Each row comes from the steps of one walk. Every step used is in the known rows, and no mark comes twice. Write the walk behind each row, first mark first.
Known rows
vofal-bogo-rofuli-kipor: [-0.29,  1.68, -0.23, -0.01, -0.20, -1.05,  0.38, -0.02,  0.08, -0.91,
  1.42, -1.09, -0.13,  0.27, -0.01, -3.87, -1.45,  0.28, -0.66, -1.41,
 -0.76, -0.31,  0.25,  0.47]
fumafak-bogo: [ 0.73, -0.05, -0.12, -0.06, -0.27, -0.27, -0.13,  0.18, -0.06,  0.74,
  0.18, -0.42,  0.19, -0.21, -0.02, -1.45, -0.38, -0.51,  0.98, -0.47,
 -1.34,  0.21,  0.55,  0.50]
zukale-fumafak-bogo-rofuli: [ 0.12,  0.80,  0.24,  0.11, -0.43, -0.38, -0.11, -0.14, -0.29, -0.40,
  1.32, -0.65, -0.12, -0.43,  0.06, -1.77,  0.26, -0.15,  1.49,  0.49,
  0.61,  0.31,  0.55,  0.94]
zukale-balod-bogo: [-0.76, -0.66, -0.01,  0.19, -0.64, -0.40,  0.66,  0.30,  1.51,  0.66,
  0.85,  0.06, -0.83,  0.15, -0.51,  1.04, -0.88,  0.49,  0.76, -2.26,
  2.05, -0.36,  0.19, -0.48]
bogo-fumafak: [-0.86, -0.05,  0.04,  0.08, -0.01, -0.26,  1.05,  1.12,  0.38, -0.30,
  0.30,  0.17,  0.72,  0.02, -0.57, -1.12,  0.89,  0.04,  0.73,  0.26,
 -0.63,  0.03,  0.42,  0.43]
bogo-rofuli: [-0.14,  1.52, -0.23, -0.11,  0.06, -0.36, -0.04, -0.48, -0.09, -1.04,
  0.47, -0.44, -0.10,  0.02,  0.37, -2.04, -0.19,  0.25,  0.30,  0.31,
  1.84, -0.05, -0.54,  0.34]
kipor-vofal: [-1.03,  0.54,  0.09, -0.23,  0.34,  0.02,  0.50, -0.83, -0.07, -0.05,
  0.09,  0.02,  0.25, -0.14,  0.33, -0.55,  0.78,  0.34, -0.36,  0.71,
  2.06,  0.12, -0.66, -0.09]
fumafak-bogo-rofuli-kipor: [ 0.67,  1.69, -0.32, -0.22, -0.11, -0.78,  0.34,  0.19, -0.42,  0.26,
  0.92, -1.04,  0.38, -0.07,  0.18, -4.72, -0.63,  0.13,  0.71, -2.02,
 -0.22, -0.08,  0.13,  0.57]
rofuli-kipor-vofal: [-0.98,  1.05,  0.10, -0.31,  0.29, -0.25,  1.10, -0.36, -0.32,  0.46,
  0.51, -0.24,  0.57,  0.01,  0.11, -2.26,  0.58,  0.85, -0.99, -1.69,
  1.03, -0.16, -0.52, -0.34]
vofal-bogo: [-0.29, -0.16,  0.03,  0.17, -0.39, -0.50, -0.03,  0.02,  0.36, -0.43,
  0.65, -0.41, -0.26,  0.18, -0.26, -0.78, -1.19, -0.37, -0.40,  0.13,
 -1.74,  0.01,  0.69,  0.38]
zukale-vofal: [-1.07, -0.68, -0.02,  0.21, -0.08,  0.32,  0.44, -0.63,  0.48,  0.01,
  0.24, -0.47,  1.28, -0.15, -0.25, -2.15,  0.31,  0.08, -0.72, -0.03,
 -0.29,  0.00, -0.28,  0.32]
kipor-fumafak: [-0.09,  0.56, -0.46, -0.06, -0.07,  0.19,  0.40,  0.73, -0.06,  0.44,
  0.20,  0.62,  0.56, -0.16, -0.43, -1.27,  0.67,  0.26,  1.66, -0.47,
  1.06, -0.53, -0.78,  0.01]
vofal-kipor-balod-bogo: [-0.19, -0.15, -0.29,  0.02, -0.70, -0.54,  1.28,  1.49,  1.58,  1.03,
  0.56,  0.37,  0.25,  0.37, -0.08, -2.15,  0.20, -0.22,  0.35, -1.24,
  2.40, -0.72, -0.81, -0.19]
zukale-rofuli-kipor-fumafak: [-0.78,  0.59, -0.52, -0.28, -0.41,  0.51,  0.52,  1.22,  0.30,  0.29,
  0.67, -0.46,  1.03, -0.03, -0.44, -3.01,  0.34,  0.65,  1.56, -2.19,
  1.12, -1.26, -0.70, -0.13]
balod-zukale-vofal-kipor: [-0.11, -0.27, -0.07, -0.21,  0.02, -0.67,  1.16, -0.12,  1.22,  0.05,
  0.66, -0.02,  1.72, -0.01, -0.40, -4.38,  0.87,  0.00, -1.15, -0.83,
  1.16,  0.12, -1.14,  0.35]
fumafak-bogo-rofuli-kipor-balod-zukale-vofal: [ 0.51,  1.70, -0.35, -0.24, -0.29, -0.79,  1.15, -0.11,  1.31,  0.48,
  1.13, -1.06,  0.59, -0.27, -0.22, -6.83, -0.50,  0.32,  0.53, -1.64,
  2.35, -0.56, -1.20,  0.73]
rofuli-kipor-balod-bogo: [-0.21,  0.81, -0.32, -0.03, -0.63, -0.22,  1.39,  0.50,  1.32,  1.25,
  0.89, -0.14, -0.38,  0.15, -0.45, -1.93, -0.64,  0.59,  0.35, -1.86,
  2.36, -1.12, -0.46, -0.72]
bogo-rofuli-kipor: [-0.05,  1.97, -0.24, -0.12,  0.13, -0.66,  0.45,  0.01, -0.36, -0.55,
  0.83, -0.67,  0.25,  0.10,  0.27, -3.61, -0.32,  0.74, -0.29, -1.74,
  1.11, -0.36, -0.45,  0.06]
rofuli-kipor-balod-zukale: [ 0.82,  1.11, -0.02, -0.29, -0.11, -0.40,  1.30,  0.63,  1.31,  0.79,
  0.54,  0.23, -0.46,  0.05, -0.42, -2.46, -0.21,  0.63, -0.20, -1.59,
  2.52, -0.82, -1.27, -0.37]
zukale-rofuli-kipor: [-0.78,  0.01, -0.20, -0.23, -0.40,  0.37,  0.23,  0.80,  0.30, -0.06,
  0.51, -0.96,  0.59,  0.13, -0.02, -1.98, -0.24,  0.40,  0.12, -1.79,
  0.33, -0.87, -0.04, -0.16]
fumafak-bogo-rofuli: [ 0.66,  1.23, -0.30, -0.14, -0.15, -0.62, -0.20, -0.02, -0.10, -0.14,
  0.49, -0.80,  0.08, -0.18,  0.29, -3.06, -0.60, -0.25,  1.23, -0.20,
  0.36,  0.13,  0.03,  0.84]
bogo-rofuli-kipor-balod-zukale: [ 0.70,  2.32, -0.23, -0.36, -0.05, -0.78,  1.16,  0.19,  1.17, -0.38,
  0.89, -0.28, -0.63,  0.12, -0.01, -4.01, -0.34,  0.79,  0.16, -1.22,
  4.00, -0.80, -1.66, -0.05]

Which walk is each row?
[-1.23,  0.60, -0.15,  0.18, -0.48, -0.45,  1.22, -0.21,  1.35, -0.48,
  1.38, -1.18,  0.49,  0.13, -0.33, -5.53, -1.00,  0.27, -0.94, -1.23,
  0.79, -0.75, -0.84,  0.80] | zukale-vofal-bogo-rofuli-kipor-balod
[-0.90,  0.85, -0.34, -0.01, -0.57, -0.43,  2.15,  1.38,  1.58,  1.04,
  1.09, -0.09,  0.12,  0.12, -0.90, -2.73,  0.11,  0.61,  0.82, -1.75,
  1.79, -1.13, -0.24, -0.38] | rofuli-kipor-balod-bogo-fumafak
[-0.36,  1.58, -0.51, -0.02, -0.61, -0.34,  0.87, -0.11,  1.75, -0.04,
  0.90, -0.29, -1.06,  0.08,  0.00, -1.74, -0.77,  0.35,  1.33,  0.63,
  4.91, -0.99, -0.93, -0.24] | kipor-balod-bogo-rofuli
[-0.33,  0.95, -0.21, -0.14, -0.14, -0.84,  0.74, -1.45,  1.48, -1.34,
  1.39, -0.99,  0.52, -0.14, -0.46, -4.84, -0.99,  0.17, -0.60,  0.90,
  1.74, -0.06, -0.71,  0.70] | balod-zukale-vofal-bogo-rofuli
[ 0.68,  1.62, -0.36, -0.14, -0.27, -0.59,  0.68,  0.86,  0.52,  0.62,
  0.72, -0.75, -0.12, -0.03,  0.17, -4.58, -0.62,  0.11,  0.99, -1.85,
  1.22, -0.66, -0.58,  0.61] | fumafak-bogo-rofuli-kipor-balod
[-0.47,  1.92, -0.62, -0.12, -0.44, -0.67,  0.35, -1.09,  0.71, -0.55,
  1.23, -0.65, -0.28,  0.00,  0.01, -2.16, -0.95,  0.45,  1.06,  0.47,
  3.40, -0.26, -0.03, -0.30] | balod-bogo-rofuli
[ 0.50,  1.13, -0.54, -0.22, -0.23, -0.27,  0.86,  1.09, -0.45,  1.58,
  0.78, -0.07,  1.05, -0.22, -0.67, -3.93,  0.18,  0.29,  1.61, -2.96,
 -0.69, -0.64, -0.21,  0.08] | rofuli-kipor-fumafak-bogo
[ 0.57,  1.22, -0.61, -0.66, -0.49, -0.12,  0.79,  0.71,  0.86,  0.48,
  1.01, -0.60,  0.78, -0.33, -0.79, -4.52, -0.05,  0.40,  2.12, -1.77,
  2.17, -0.87, -0.75,  0.07] | balod-zukale-rofuli-kipor-fumafak-bogo
[ 0.07, -0.41,  0.43,  0.16, -0.47, -0.08, -0.03,  0.14,  0.03,  0.44,
  0.96, -0.31,  0.08, -0.47, -0.15, -0.09,  0.47, -0.40,  1.17,  0.23,
 -0.80,  0.36,  0.98,  0.68] | zukale-fumafak-bogo
[-0.76,  0.99, -0.07, -0.60, -0.31, -0.43,  1.02, -0.56,  1.26, -0.77,
  1.33, -0.99,  0.30, -0.03, -0.30, -3.64, -0.51,  0.59, -0.41, -0.52,
  2.46, -0.62, -0.53,  0.03] | balod-zukale-rofuli-kipor-vofal-bogo
[-0.19,  1.58, -0.18,  0.08, -0.43, -0.84,  0.79,  0.55,  0.95, -0.61,
  1.22, -0.84, -0.65,  0.32,  0.00, -3.74, -1.42,  0.22, -0.32, -1.35,
  0.56, -0.89, -0.49,  0.58] | vofal-bogo-rofuli-kipor-balod
[-0.28,  0.52, -0.63, -0.36, -0.64,  0.35,  0.44,  1.42,  0.18,  0.81,
  0.75, -0.77,  1.19, -0.17, -0.43, -4.07,  0.05,  0.24,  2.28, -2.54,
  0.28, -1.14, -0.31,  0.21] | zukale-rofuli-kipor-fumafak-bogo
[-0.63,  0.05, -0.15, -0.15, -0.60,  0.59,  0.69,  1.32,  1.12,  0.33,
  0.35, -0.70, -0.06,  0.18, -0.04, -1.91, -0.07,  0.38,  0.46, -1.78,
  1.94, -1.39, -0.78, -0.09] | zukale-rofuli-kipor-balod
[ 0.43,  0.62,  0.39, -0.12, -0.31, -0.30,  1.42,  0.58,  1.35,  0.58,
  1.13,  0.22, -0.65, -0.13, -0.48, -1.47,  0.48,  0.68, -0.03, -1.05,
  2.73, -0.72, -0.92, -0.20] | rofuli-kipor-balod-zukale-fumafak
[-1.28,  0.31, -0.53,  0.10, -0.61, -0.51,  1.52,  0.34,  1.92,  0.33,
  1.17, -0.54,  1.31,  0.21, -0.11, -5.51,  0.30,  0.10, -0.21, -0.92,
  3.18, -0.64, -1.40,  0.47] | zukale-vofal-kipor-balod-bogo-rofuli
[-1.26,  0.37, -0.39,  0.02, -0.49, -0.50,  1.34,  0.34,  1.07,  0.04,
  1.02, -0.13,  0.49, -0.03, -0.89, -1.37,  0.12,  0.20,  1.32,  0.47,
  1.10, -0.23,  0.86, -0.30] | balod-bogo-fumafak
[-1.06, -0.22,  0.07,  0.23, -0.34, -0.73,  0.92,  1.07,  0.64, -0.77,
  0.92, -0.34,  0.27,  0.12, -0.75, -1.94, -0.33, -0.31,  0.23,  0.46,
 -2.41, -0.01,  1.03,  0.84] | vofal-bogo-fumafak
[ 0.52,  1.20, -0.71, -0.22, -0.17, -0.92,  0.68,  1.78, -0.22,  0.60,
  0.78,  0.18,  1.61,  0.04, -0.01, -5.54,  0.88, -0.30,  1.87, -2.04,
  0.31, -0.25, -1.03,  0.87] | vofal-kipor-fumafak-bogo-rofuli
[-0.97,  0.31, -0.44, -0.16, -0.99,  0.43,  0.95,  0.94,  1.81,  0.56,
  0.92, -0.93, -0.16,  0.14, -0.24, -2.22, -0.68,  0.52,  0.96, -1.52,
  3.08, -1.58, -0.47, -0.49] | zukale-rofuli-kipor-balod-bogo
[ 0.86,  0.42,  0.01, -0.23, -0.17, -0.17,  0.79,  0.40,  1.79,  0.18,
  0.12,  0.46, -0.99, -0.08, -0.28, -0.65, -0.04,  0.11,  0.51,  0.76,
  3.58, -0.63, -1.47, -0.04] | kipor-balod-zukale
[-0.13,  2.43, -0.58, -0.27,  0.11, -0.51,  0.79,  0.59, -0.37, -0.14,
  0.97, -0.17,  0.62, -0.05, -0.14, -4.49,  0.18,  0.93,  1.16, -2.19,
  1.94, -0.76, -1.08,  0.04] | bogo-rofuli-kipor-fumafak
[-1.64,  0.42, -0.03, -0.41, -0.14,  0.42,  0.67,  0.03,  0.29, -0.15,
  0.61, -0.99,  0.84,  0.02,  0.23, -2.51,  0.48,  0.78, -0.23, -1.30,
  1.84, -0.68, -0.61, -0.16] | zukale-rofuli-kipor-vofal
[ 0.89,  0.65,  0.28, -0.15, -0.50, -0.53,  1.40,  0.76,  1.28,  1.11,
  1.18, -0.09, -0.46, -0.32, -0.52, -2.59,  0.14,  0.29,  0.66, -1.48,
  1.73, -0.55, -0.51,  0.17] | rofuli-kipor-balod-zukale-fumafak-bogo
[-1.91,  0.88,  0.14, -0.14, -0.01, -0.81,  1.83,  0.41,  0.22, -0.16,
  1.22, -0.55,  0.90,  0.12, -0.48, -3.70,  0.30,  0.60, -0.82, -1.34,
 -0.88, -0.18,  0.34,  0.31] | rofuli-kipor-vofal-bogo-fumafak
[-0.82, -0.18, -0.38,  0.08, -0.66, -0.76,  2.10,  2.19,  1.82,  0.83,
  0.81,  0.47,  0.79,  0.39, -0.48, -2.91,  0.88, -0.19,  0.72, -0.99,
  1.80, -0.68, -0.51,  0.20] | vofal-kipor-balod-bogo-fumafak
[-0.81,  1.37, -0.54, -0.02, -0.60, -0.78,  1.32,  0.84,  1.19,  0.57,
  1.65, -0.03, -0.30,  0.13, -0.66, -2.49, -0.70,  1.22,  1.83, -4.15,
  3.79, -1.04, -0.77, -0.48] | zukale-balod-bogo-rofuli-kipor-fumafak
[-2.02,  0.42,  0.17, -0.04, -0.03, -0.63,  1.35,  0.08,  0.47, -0.75,
  0.94, -0.25,  0.54, -0.01, -0.30, -2.20,  0.54,  0.05, -0.19,  0.98,
  0.03,  0.15,  0.28,  0.65] | kipor-vofal-bogo-fumafak
[ 0.08,  1.81, -0.24, -0.10, -0.04, -0.43,  0.90,  0.59,  0.53, -0.15,
  0.69, -0.39, -0.49,  0.17,  0.25, -3.53, -0.25,  0.71,  0.07, -1.65,
  2.68, -0.88, -1.17,  0.13] | bogo-rofuli-kipor-balod
[-0.74,  0.95, -0.17,  0.08, -0.53, -0.90,  1.04,  0.25,  1.17,  0.29,
  1.45, -0.47, -0.60,  0.22, -0.33, -1.82, -1.17,  1.07,  0.55, -3.92,
  3.07, -0.65, -0.21, -0.43] | zukale-balod-bogo-rofuli-kipor
[-0.91,  2.48, -0.21, -0.38,  0.35, -0.59,  0.99, -0.67, -0.36, -0.59,
  0.89, -0.64,  0.45,  0.00,  0.46, -4.11,  0.31,  1.05, -0.58, -1.11,
  2.70, -0.28, -0.98, -0.02] | bogo-rofuli-kipor-vofal
[ 0.96,  0.28,  0.45, -0.19, -0.31, -0.52,  0.37, -0.36,  0.71,  0.14,
  1.18, -0.13, -0.20, -0.57, -0.51, -0.96,  0.35, -0.13,  1.07,  0.82,
  1.16,  0.42,  0.38,  0.47] | balod-zukale-fumafak-bogo
[-1.03, -0.07,  0.01,  0.02, -0.21, -0.75,  1.54, -0.40,  1.76, -0.80,
  1.27, -0.54,  1.08, -0.18, -1.15, -4.23, -0.02,  0.03, -0.35,  0.91,
 -0.07,  0.08, -0.03,  0.84] | balod-zukale-vofal-bogo-fumafak
[-0.02,  0.44, -0.02, -0.16, -0.16, -0.22,  1.65,  0.15,  1.69,  0.83,
  0.72, -0.22,  0.43, -0.07, -0.55, -4.07,  0.07,  0.65, -0.87, -1.78,
  2.28, -0.85, -1.43, -0.11] | rofuli-kipor-balod-zukale-vofal
[-1.37,  1.56,  0.02, -0.18,  0.05, -0.74,  0.48, -1.06,  0.27, -1.34,
  1.03, -0.74, -0.18,  0.00,  0.42, -2.80, -0.47,  0.29, -0.40,  1.13,
  1.92,  0.09, -0.58,  0.58] | kipor-vofal-bogo-rofuli
[ 0.16,  2.09,  0.28, -0.49, -0.04, -1.02,  1.13, -0.98,  0.50, -0.28,
  1.88, -0.58,  0.13, -0.58, -0.08, -4.00,  0.65,  0.74,  0.59, -0.18,
  3.36,  0.18, -0.43,  0.46] | balod-zukale-fumafak-bogo-rofuli-kipor-vofal
[ 0.13,  0.80, -0.18, -0.54, -0.27, -0.13,  0.64,  0.21,  1.00, -0.39,
  0.78, -0.69,  0.37, -0.06, -0.34, -2.65, -0.19,  0.58,  0.15, -1.17,
  2.19, -0.69, -0.64, -0.24] | balod-zukale-rofuli-kipor
[-2.03, -0.93, -0.02,  0.36, -0.36, -0.31,  1.19,  0.28,  1.08, -0.57,
  1.04, -0.82,  1.48, -0.01, -0.91, -3.75,  0.04, -0.24, -0.46,  0.35,
 -2.31, -0.04,  0.64,  1.16] | zukale-vofal-bogo-fumafak
[ 0.43,  0.35,  0.44, -0.15, -0.13, -0.32,  0.42, -0.57,  0.81, -0.48,
  1.03,  0.23, -0.42, -0.38, -0.44,  0.23,  0.59,  0.25,  0.26,  1.20,
  1.90,  0.13, -0.04,  0.13] | balod-zukale-fumafak
